Each row comes from the steps of one path. Every step used is in the known rows, and no mark comes twice. Write the path behind each row, first mark first.
Known rows
pimav/meza/kipu/suvok: [-1.39,+0.32,-1.57,+1.69,-1.60,+0.01,-1.86,+1.18,-2.09,+1.04,+4.08,+0.56,-0.20,+0.10,+2.90,-0.15,-0.42,+1.75,+0.69,-1.50,-0.20]
suvok/pimav/sope/vumel/defub: [+2.07,+0.36,-0.25,-0.97,+1.11,+0.77,+2.14,+0.50,+1.98,-1.06,-2.56,-0.62,+3.41,+1.63,-1.16,-0.59,-0.58,-1.21,+0.53,+0.04,+1.72]
defub/pimav/meza: [-2.11,-0.45,+3.46,+0.09,-3.07,-0.24,-1.30,-0.90,+0.07,-2.33,+2.73,-0.09,+0.53,-0.54,+0.44,-1.75,-2.33,+0.43,+0.93,+0.13,+0.69]
kipu/suvok/pimav/defub/vumel: [-1.80,-1.99,-1.59,-0.41,+0.37,+0.09,+0.81,-0.20,+0.54,-4.20,-1.51,-1.81,+1.38,-2.75,-0.73,+0.80,+0.78,+0.22,-1.42,+0.46,+0.08]
meza/vumel/defub/pimav/sope/kipu: [-0.31,+1.42,+3.21,+0.38,+0.79,+1.48,-1.01,-1.74,-0.46,-4.47,+2.77,-3.12,-0.98,+2.12,+0.97,+1.15,+0.15,-0.57,+1.32,+0.53,-0.51]
kipu/suvok/pimav/meza/vumel: [-1.92,-2.25,-2.89,+0.43,+1.33,+0.39,-0.37,-0.47,+1.12,-2.83,-0.35,-0.82,+2.37,-1.87,+0.61,+0.31,-0.76,+1.08,-0.66,-0.29,+0.23]
sope/kipu/suvok/pimav: [-0.59,+0.28,-1.38,-1.92,+1.90,+0.02,+0.32,-0.12,+2.69,+0.65,+0.84,-1.84,+4.91,+0.69,-4.00,-0.67,+1.88,+0.99,-1.92,-0.93,-0.41]
vumel/defub: [+2.63,+1.97,+4.51,+2.94,+0.61,+0.06,+0.18,-0.65,-1.32,-2.21,-0.19,+0.79,-1.89,-1.07,+1.00,-0.59,+0.55,+0.10,-0.02,-0.07,+2.29]
vumel/defub/kipu: [+2.21,+2.59,+4.25,+1.84,-0.91,+1.28,-0.39,+0.34,-0.82,+0.06,-0.17,+1.51,-0.83,-0.97,-0.56,-0.72,+1.08,-0.25,-0.69,+0.17,+1.01]
vumel/suvok/pimav: [+1.49,+0.44,-0.31,-0.34,+1.56,-1.71,+0.76,-2.75,+3.08,-0.52,-2.48,+3.88,-1.65,-0.50,-0.53,-0.82,-1.37,-1.78,-0.99,+0.44,+0.88]
kipu/suvok/pimav/defub: [-1.04,-2.17,-1.01,-0.54,+1.06,+0.45,+1.14,+0.17,+1.33,-2.59,-1.42,-0.42,+1.32,-2.77,-0.65,+0.31,+0.59,+0.00,-1.13,+0.09,+0.80]
vumel/suvok/pimav/sope/kipu: [+1.72,+1.56,-1.55,-1.75,+3.16,-1.35,+1.06,-1.97,+3.68,-0.33,-1.75,+2.65,-0.88,+2.34,-1.68,-0.61,-0.63,-2.36,-0.95,-0.87,+1.01]
pimav/sope/kipu/suvok: [+0.99,+2.30,-1.02,-0.83,+3.29,+0.51,+0.55,+0.67,+1.66,+0.33,+1.20,-2.31,+1.50,+4.56,-0.95,+0.57,+1.89,+0.67,-0.07,-2.34,+1.06]
suvok/pimav/meza: [+0.26,+0.05,-1.09,-0.92,+0.63,-0.65,+1.17,+0.04,+0.54,-0.42,-0.03,+1.67,+3.94,-1.32,+0.43,-0.79,-1.43,-0.03,-0.07,+0.34,+0.87]
rovobe/meza/kipu: [+1.23,+0.76,+1.89,+0.20,-2.86,-1.15,-0.96,+2.26,-3.50,+8.01,+1.84,+1.10,-3.27,+1.48,+0.36,-1.04,+0.36,+0.29,+1.67,-0.06,-0.99]
kipu/suvok: [-0.54,-1.29,+0.23,+2.34,+0.44,+0.07,-0.60,-0.81,+0.93,-1.09,-0.81,-0.51,-0.20,-1.73,+0.84,+0.13,+0.47,+2.20,-0.72,-0.25,+0.85]
rovobe/meza/vumel/defub/pimav/suvok: [+0.02,+0.81,+2.06,+0.59,-1.26,-1.12,-1.27,+0.57,-2.57,+1.02,+1.26,-0.80,-3.86,+1.16,+1.22,+0.34,-1.36,-0.86,+1.67,+0.05,-0.52]
kipu/suvok/pimav: [-0.40,-2.59,-1.16,+0.74,+1.04,+0.41,+0.50,-0.50,+2.13,-1.10,-2.33,-0.20,+2.39,-2.35,-0.99,-0.70,+0.00,+0.92,-1.15,+0.34,+0.82]
defub/kipu/suvok/pimav/meza: [-1.09,-0.27,-1.31,-0.73,-1.50,+1.60,-0.72,+1.07,+1.67,+2.07,-0.56,+1.30,+3.37,-1.58,-1.78,-0.46,+0.32,+0.71,-1.55,+0.16,-0.90]
kipu/suvok/pimav/meza: [-1.36,-2.16,-2.49,+0.53,+1.10,+0.07,-0.03,+0.01,+1.35,-1.99,-0.97,-0.07,+2.63,-2.20,-0.16,-0.50,-0.65,+1.08,-1.06,-0.69,+0.98]
meza/rovobe: [+0.30,+1.66,+2.17,+1.73,+3.05,-0.13,+0.27,-3.66,-0.62,-2.05,-0.57,+2.38,-0.63,+1.22,+1.57,+0.90,-1.41,+2.39,-0.56,+0.40,-1.07]
suvok/pimav/defub: [+0.72,+0.06,+0.99,-2.35,+0.59,-0.10,+2.85,+0.26,+0.52,-1.33,-0.67,+1.10,+2.08,-2.14,-0.31,+0.36,+0.28,-1.56,-0.21,+1.39,+0.66]

Write each row's path
[-0.16,-1.84,-0.34,+0.33,-1.89,+1.52,-0.03,+1.46,-0.45,+2.55,+1.35,+0.03,+0.10,-0.77,-0.19,-0.69,+1.25,-0.17,+0.23,+0.62,-1.02] => meza/kipu/suvok/pimav/defub
[+0.17,-1.81,-1.39,+0.76,-2.11,+1.88,-0.44,+1.54,+0.60,+3.07,+0.40,-1.06,+1.24,+1.26,-0.55,-0.97,+0.68,+0.31,+0.74,+0.10,-0.84] => meza/kipu/suvok/pimav/sope/vumel
[+0.09,-2.07,-1.92,+0.30,+2.14,+0.82,+0.87,+0.13,+2.31,-1.29,-2.43,-0.77,+2.06,-0.38,-0.78,-0.36,+0.13,+0.37,-0.69,-0.45,+1.37] => kipu/suvok/pimav/sope
[+0.28,-2.12,-0.44,+1.22,-1.94,+1.50,-0.48,+1.00,+0.14,+3.60,+0.72,+0.20,+0.83,-0.44,-0.38,-1.37,+0.86,+0.47,+0.22,+0.82,-1.00] => meza/kipu/suvok/pimav
[+0.62,-0.61,-0.35,-0.30,-2.02,-0.01,-0.94,+3.27,-2.42,+5.40,+0.17,-0.80,-2.29,+2.24,-1.51,-1.31,+0.23,-0.69,+1.27,-1.42,-0.19] => rovobe/meza/kipu/suvok/pimav/sope/vumel/defub
[-1.78,-2.07,-2.71,+0.53,+2.26,+0.26,-0.08,-0.88,+1.11,-2.99,-1.22,+0.40,+2.42,-1.58,-0.24,-0.28,-1.21,+1.36,-1.38,-0.84,+0.37] => kipu/suvok/pimav/meza/rovobe
[-0.05,+1.33,+0.63,-0.33,-0.01,-2.17,-1.38,-0.81,-2.07,+2.63,+0.95,+0.79,-5.22,+1.54,+1.79,+1.25,-0.91,-0.29,+1.38,-0.09,-1.14] => rovobe/meza/vumel/suvok
[-1.39,+2.49,+1.91,-0.54,-1.67,-1.27,+1.06,-0.59,-3.24,-5.54,+1.86,-2.28,-2.11,-1.45,+2.39,+3.16,+1.83,+0.11,-0.17,+1.15,-0.84] => pimav/defub/vumel
[+0.23,-0.85,-0.97,-0.72,-2.35,-0.23,-0.87,+3.11,-1.97,+6.46,+0.32,-0.72,-1.67,+2.40,-1.21,-1.06,+0.11,-0.19,+1.42,-1.11,-0.74] => rovobe/meza/kipu/suvok/pimav/sope/vumel
[+0.68,-0.78,-0.57,-0.54,-1.38,-0.33,-0.65,+3.02,-2.31,+6.93,+0.53,+0.13,-2.31,+2.02,-0.90,-1.22,+0.36,-0.44,+1.26,-0.92,-0.53] => rovobe/meza/kipu/suvok/pimav/sope
[+0.14,+0.59,-0.60,-0.21,-1.84,-1.14,+0.07,-1.99,+3.11,-1.37,-2.32,+0.56,+0.65,+0.52,-0.61,+0.01,-1.68,-0.10,-0.06,+0.10,+0.27] => sope/vumel/suvok/pimav
[+1.33,+0.65,+2.29,+1.35,-0.25,+1.78,-0.34,+0.65,+0.26,-0.88,-1.43,+0.92,+0.38,-1.80,-1.95,-1.11,+0.98,-0.58,-1.42,-0.09,+1.08] => vumel/defub/kipu/suvok/pimav
[-0.12,+0.18,-1.01,-0.62,+1.25,+0.03,+0.61,-0.44,-0.19,-2.66,+0.69,+0.49,+2.96,-1.03,+1.20,+0.16,-1.41,-0.54,+0.34,+0.51,+0.34] => suvok/pimav/meza/vumel/defub
[-0.27,+0.86,+1.31,+0.16,-0.67,-0.28,-1.72,+0.94,-3.09,+2.28,+0.99,-0.75,-3.53,+0.62,+0.51,+0.93,+0.18,+0.02,+0.91,-0.32,-1.05] => rovobe/meza/vumel/defub/kipu/suvok
[+0.39,+1.09,-0.56,-1.39,+1.08,-1.70,-0.60,-0.21,-1.35,+2.51,+0.11,+0.55,-4.13,+2.60,+1.05,+1.03,-1.02,-1.29,+1.49,-0.37,-0.78] => rovobe/meza/vumel/suvok/pimav/sope
[+0.23,+0.90,-0.98,-0.30,+2.41,-0.19,-0.10,-3.18,+1.63,-2.76,+0.05,+0.40,-2.05,+1.73,+2.48,+2.12,-1.05,-1.17,+0.91,+1.04,-0.94] => meza/vumel/suvok/pimav/sope
[-0.38,+0.29,+0.20,-2.18,-0.40,-0.60,+2.44,-0.30,-0.54,-3.65,-0.81,-0.82,+2.16,-2.07,-0.38,+1.08,+0.63,-1.28,-0.63,+1.94,-0.40] => suvok/pimav/defub/vumel
[+0.64,-1.76,-0.94,+0.92,-1.11,+1.78,-0.21,+1.42,+0.29,+3.49,+0.65,-0.19,+0.61,+0.87,-0.26,-1.16,+0.96,+0.09,+0.55,+0.25,-0.61] => meza/kipu/suvok/pimav/sope
[-0.43,+1.56,-1.55,+0.47,-0.25,-2.18,-0.01,-3.03,+0.04,-4.96,-2.06,-1.32,-1.23,+0.96,+0.18,+1.13,-0.13,-0.58,-1.09,+1.08,-0.95] => defub/vumel/suvok/pimav/sope
[+0.01,+1.13,+1.49,-0.09,-0.68,-1.45,-1.02,+0.19,-3.04,+3.30,+1.53,-0.47,-3.14,+1.13,+2.07,+1.32,-0.38,+0.72,+1.81,+0.43,-1.25] => rovobe/meza/vumel
[-1.17,+1.50,+1.47,-1.67,-1.38,+1.06,+0.66,+1.37,-0.69,-0.91,+1.62,+0.46,-1.20,-2.00,+0.43,+2.04,+2.01,-0.34,-0.76,+0.05,-0.51] => pimav/defub/kipu/suvok
